What can hang from each mark:
K343: K102 K234 K756
K480: K458
K56: K102 K756
K195: K408 K756
K512: K56
K901: K458
K408: K195
K102: K56
K756: K56 K343
K481: K56
K458: K56 K480 K901
K234: K343

Known rows, with every way that one mark hangs from another:
K458(K56(K102 K756)): [  2  12 -30   5 -12  -2   1 -20 -13 -44 -20   6  67  19  12 -34  10  14
  -5  54  14  39 -16 -51 -34  -9 -13   6]
K481(K56(K756)): [ 12  24  -9   6  -8  -2 -11 -34 -29 -20   0  19  34  13  -3  -3  27  -2
   2  32  17  -6  -9 -34 -12   9  -4   4]
K512(K56(K756)): [  9  11  -8   2  -5  -9 -16 -17 -25 -24  20  25  24  12  -2  -9  28   0
   6  24  21 -12   0 -28  -9  15  -3   2]
K408(K195): [-12   4 -16   2 -18  13   1  26  -1  46  15   4  -5  -8 -10  14  25   6
  -5  -5   3  18 -23 -16   2  26   5  -2]
K234(K343(K102 K756(K56))): [-72  15  46  23   1 -24  37 -36 -16  -3  14  -8  20  -6 -25  35  -7 -13
  18 -36  20  37 -55  13 -32 -45  18 -57]
K195(K408 K756(K343)): [-25  17 -18  17 -26 -35  19  20 -13  51   9 -10  18 -28 -54  20  35   7
   3 -58  37  40 -46 -17  42  11   8  -5]
K756(K56 K343): [-12   6  26   8  11 -41  10 -51 -22  13  16  -5  12  12 -27  13 -16   3
   1 -16  15  10 -29   7 -26   3  11 -10]
K343(K102 K756): [-44   4  20   8  -5  14  19   2   5  -7   2  -6  24 -11  -4  28  14 -16
  16 -13  11  33 -45  -2 -16 -35  12 -57]
K756(K343): [ -8   5  10  15  -4 -30  19 -15  -2   7  -6 -14   7  10 -14  -4  14  -1
   7 -35  20  16  -9  -3   3  -7   6  -9]
K343(K102 K234 K756(K56)): [-54   6  54  12   4   4   5 -33 -11   6  10 -12  41   6 -23  49  23 -14
  23 -16   7  48 -73  13 -37 -40  17 -65]
K901(K458(K480)): [-23 -14 -15 -26   9  -9   5   3  -5  -2 -40  58   1  62  16 -17 -24   2
 -17  -2  -9 -44  26  33  14 -24   2  12]
K901(K458(K56(K102))): [-10   2 -35 -23   4  -2   6  -7  -6 -36 -50  42  46  57  26 -41 -14  10
 -32  31  -8   1   2 -16 -28 -14  -3  17]
K480(K458(K56(K102 K756(K343)) K901)): [-28   6 -41 -10 -21 -14  27 -18 -27 -44 -68  50  66  68  25 -52   1  18
 -36  21   6   3   6 -26 -16 -37   8  -3]
K408(K195(K756(K343(K234)))): [-38  15   1  26 -27 -23  13  22  -2  79  14 -17  16  -8 -40  29  70   6
   8 -71  33  60 -54 -21  20   5   6 -12]
K343(K234 K756(K56)): [-33   5  30   6  -1 -20  -5 -29 -22  12  21  10  25  18 -23  44  11   2
  22 -13  15  33 -52  13 -29 -24  14 -29]
K102(K56(K756)): [ -3   6   7  -6  -4 -11 -14 -29 -27 -19  39  16  43  -3 -25   2   9   7
   9  22  12  16 -11 -13  -9   3  -1  -9]
K480(K458(K56(K102) K901)): [-22  -4 -45 -26  -5  16  15   0 -18 -32 -74  60  45  67  38 -52 -20  17
 -56  30 -23 -25  19  -2 -15 -28   8   2]
K458(K901): [-14 -12  -9  -9  -9   8   4   4 -15  -6 -13  37   1  18  10 -15  -6   2
 -23  -6 -11 -28  13  13  13 -11   4 -11]
K56(K102 K756(K343(K234))): [-11  11   5  36 -24 -30  15 -29   0 -23   3 -47  68  18 -20  -4  56   7
  33  -8  41  72 -32 -44  -8 -23 -12 -12]
K195(K408 K756): [-17  13 -28   3 -23  -9   2  32 -11  46  14   4  12 -37 -41  24  23   7
  -3 -28  17  26 -39 -16  39  19   3   4]
K343(K102(K56(K756))): [-26   5  31   2   2  15  -3 -29 -14 -23  25  -9  55 -14 -21   8  20 -11
   9  16   3  30 -31 -14 -18 -13   3 -44]
K756(K56 K343(K102 K234)): [-38   5  65  22  12 -18  12 -57 -11  15  -3 -39  37  15 -34  23  28 -12
  15 -35  10  43 -57  12 -31 -24  16 -48]
K195(K408 K756(K56 K343(K102))): [-47  20  15  15  -9 -26  20 -18 -23  52  19 -19  37 -34 -64  38  19  -5
  -1 -43  26  48 -81 -10  10   8  17 -34]
K481(K56(K102)): [ 16  18 -21   8   2  14  -4 -32 -12 -20  -8   0  43  25   3 -16  15   3
 -17  31   5  -1 -10 -27 -16  14 -10   4]
K343(K102 K234 K756): [-51   3  41  18  -9  15  12   2   8   1  -9 -22  35   3 -12  34  49 -16
  29 -33  11  52 -56   5 -13 -50  13 -63]
K481(K56): [ 13  17  -6   0   5   8 -10 -27 -21  -4 -12  19  14  20   0  -7  13  -3
 -16  13   2 -22  -3  -8  -8  13   1   3]
K512(K56(K102 K756(K343(K234)))): [  1  14  -1  29 -13 -25  -2 -36 -16 -28  12 -19  65  36 -16 -16  67   5
  19  -2  43  36 -23 -43 -12  -4  -8  -9]

Rows:
[-46  16  38  18   9 -31  18 -39 -13  31  19 -22  35 -19 -37  31   4 -10
   1 -41  23  37 -62  -5 -17 -15  10 -34] : K195(K756(K56 K343(K102)))
[-22  -9 -39 -28  10  -2   7  -7  -9 -27 -69  64  43  87  30 -51 -25  12
 -36  30 -11 -24  16  10 -14 -30  -5  17] : K901(K458(K56(K102) K480))
[-22   3 -48 -20 -17   7  13  -7 -25 -48 -64  60  63  60  35 -50  -8  17
 -40  46  -9 -10  12 -24 -18 -31   3   3] : K480(K458(K56(K102 K756) K901))
[-52  12  43  22  -3 -14  24 -35 -15 -20  17 -20  43 -10 -32   4  22  -9
  16 -24  17  39 -26  -2 -10 -34   7 -44] : K234(K343(K102(K56(K756))))
[-23 -10 -25 -34  11  -8   3  -2 -15 -13 -73  80  17  82  26 -43 -28   8
 -33  14 -14 -42  23  28  -7 -30   4  15] : K901(K458(K56 K480))
[-46  -1  -2 -13   0 -21  21 -23 -17 -26 -73  53  49  74  13 -39   3  -2
 -11   4   9  -5  -5   2 -14 -50   7 -17] : K901(K458(K56(K756(K343(K102))) K480))
[-42  15  24  25  -3 -20  25  -4   4  26  -1 -31  29 -22 -27  16  31 -12
   7 -58  27  43 -45 -13  10 -24   4 -32] : K195(K756(K343(K102)))
[-14  10  22  28 -21 -37  10 -22  -8  -7  -1 -26  35  13 -24   6  55   1
  34 -28  35  49 -24 -23   2 -22   0 -14] : K56(K756(K343(K234)))
[  3  26  -2  32 -16 -18   4 -53 -20 -25  -9 -23  76  37 -18 -10  65   4
  15   6  38  43 -32 -48 -14  -8 -10  -7] : K481(K56(K102 K756(K343(K234))))
[-54  15  19  31 -24  -4  19  21   5  75   7 -33  29 -17 -39  33  77  -5
  10 -73  28  70 -71 -21  14  -6   9 -36] : K408(K195(K756(K343(K102 K234))))
[ 14  25 -24  13 -10   5  -5 -41 -19 -37   3  -1  62  20   1 -11  27   3
   0  50  22  15 -16 -53 -20   9 -15   5] : K481(K56(K102 K756))
[-50 -10  -3  -2 -13  -5  22 -25 -31 -21 -70  57  50  66  11 -52  10   2
 -21  -1   8 -15  -1   6  -1 -55   7 -41] : K458(K56(K756(K343(K102))) K480 K901)
[-31   9  42  33 -17 -17  17 -26   0 -10  -9 -45  49   3 -23  10  65 -12
  36 -28  30  62 -41 -25  -5 -36   4 -41] : K56(K756(K343(K102 K234)))
[-40  18   1  26 -17 -26  10 -13 -13  70  34 -25  46  -1 -47  36  46  12
   3 -41  33  72 -77 -29  -9  13   1 -11] : K408(K195(K756(K56(K102) K343(K234))))
[-34   2  50  29  -3  -6  21 -19  10   9 -24 -49  30  12 -22   7  57 -14
  20 -55  14  48 -38   4  -2 -35  11 -47] : K756(K343(K102 K234))
[  2  14   1  14  -8 -34  -1 -29 -27 -18  15  13  28  19 -13 -13  40   0
  11  -4  38   2  -7 -30  -7   7   1  -5] : K512(K56(K756(K343)))
[-11  -6 -33  -8   6  10   3 -14  -7 -17 -53  30  41  60  21 -49 -14  15
 -24  33  -5  -6   7   2 -15 -23 -10   6] : K458(K56(K102) K480)
[-16   7  29  14  -8 -34  -4 -40 -27  -7  26  -6  55  16 -43   4  45   8
  22 -22  28  43 -25  -9  -5 -15   5 -20] : K102(K56(K756(K343(K234))))
[-25   8  -5   3   2 -15   7 -33 -18 -12  34   9  41   8 -13  30 -23   7
   8  23  18  30 -48 -12 -40 -10   2 -22] : K343(K756(K56(K102)))
[-30  16 -10   0  -8 -10  -3   3 -19  71  44  14  11 -25 -31  41   8   8
 -10 -12  12  26 -55 -18  -7  32   5   1] : K408(K195(K756(K56)))
[-53  18  18  19  -9 -16  18 -11 -14  74  31 -14  27 -26 -43  42  29  -2
  -3 -42  22  50 -79 -21 -11  12  14 -33] : K408(K195(K756(K56 K343(K102))))
[-69  14  33  28 -11 -15  45  -6   0  -7  -4 -18  15  -8 -16  21  17 -17
  23 -51  23  41 -39   7  -8 -54  14 -57] : K234(K343(K102 K756))
[-27  21 -19  17 -14 -40  17 -21 -24  42  31 -17  49 -20 -62  27  10  14
  -3 -26  36  54 -71 -26   9  21   3  -3] : K195(K408 K756(K56(K102) K343))
[-27 -20 -27 -25   0  12   2  -5 -30  -7 -69  86  14  74  25 -56 -24  12
 -44  11 -19 -55  28  34   7 -33   3  -8] : K458(K56 K480 K901)
[-52  16  12  15 -14  -6  16   6 -11  68  34 -10  38 -24 -49  29  49   1
  -5 -56  24  55 -67 -18   5   9  11 -38] : K408(K195(K756(K343(K102(K56)))))
[-13   0 -40  -6 -21   6   6 -18 -26 -49 -33  43  67  38  20 -49   3  15
 -27  49   4  10  -3 -38 -21 -20 -10  -5] : K458(K56(K102 K756) K901)
[-22   2 -14  18 -13 -22  12 -34 -16 -22 -54   7  73  71  -2 -44  36  15
   6   9  27  38 -13 -18 -14 -44 -11  -7] : K458(K56(K102 K756(K343(K234))) K480)
[-47  16  17  30 -25 -14  21  15  -3  54  -8 -41  40 -26 -60  29  74  -6
  14 -77  30  69 -72 -11  38 -13  14 -38] : K195(K408 K756(K343(K102 K234)))
[-36   2  58  19   5  -6  11 -35  -6   8  -2 -37  49  17 -38   5  55  -9
  13 -53  12  47 -40  13  -7 -30  14 -55] : K756(K343(K102(K56) K234))
[-30  15  -3  24 -29 -33  14  18 -12  58  -1 -23  27 -17 -62  25  63   7
  13 -75  37  56 -56 -11  46   0  10 -11] : K195(K408 K756(K343(K234)))
[-16  10 -29  -5  -9 -34  19 -25 -14 -46 -43  31  69  57  11 -40   6  11
 -11  22  21  28 -10 -40 -29 -23  -3  12] : K901(K458(K56(K102 K756(K343))))
[-12  -6 -37 -12  -8  17   8  -9 -20 -32 -44  43  48  46  25 -54 -10  15
 -43  29 -11  -6   4 -13 -17 -16  -4  -6] : K458(K56(K102) K901)
[-50  17  11  22  -3 -40  33 -38 -19 -11  24  -3  29  10 -25  22 -17   4
  15 -20  31  39 -41  -1 -30 -32   5 -24] : K234(K343(K756(K56(K102))))
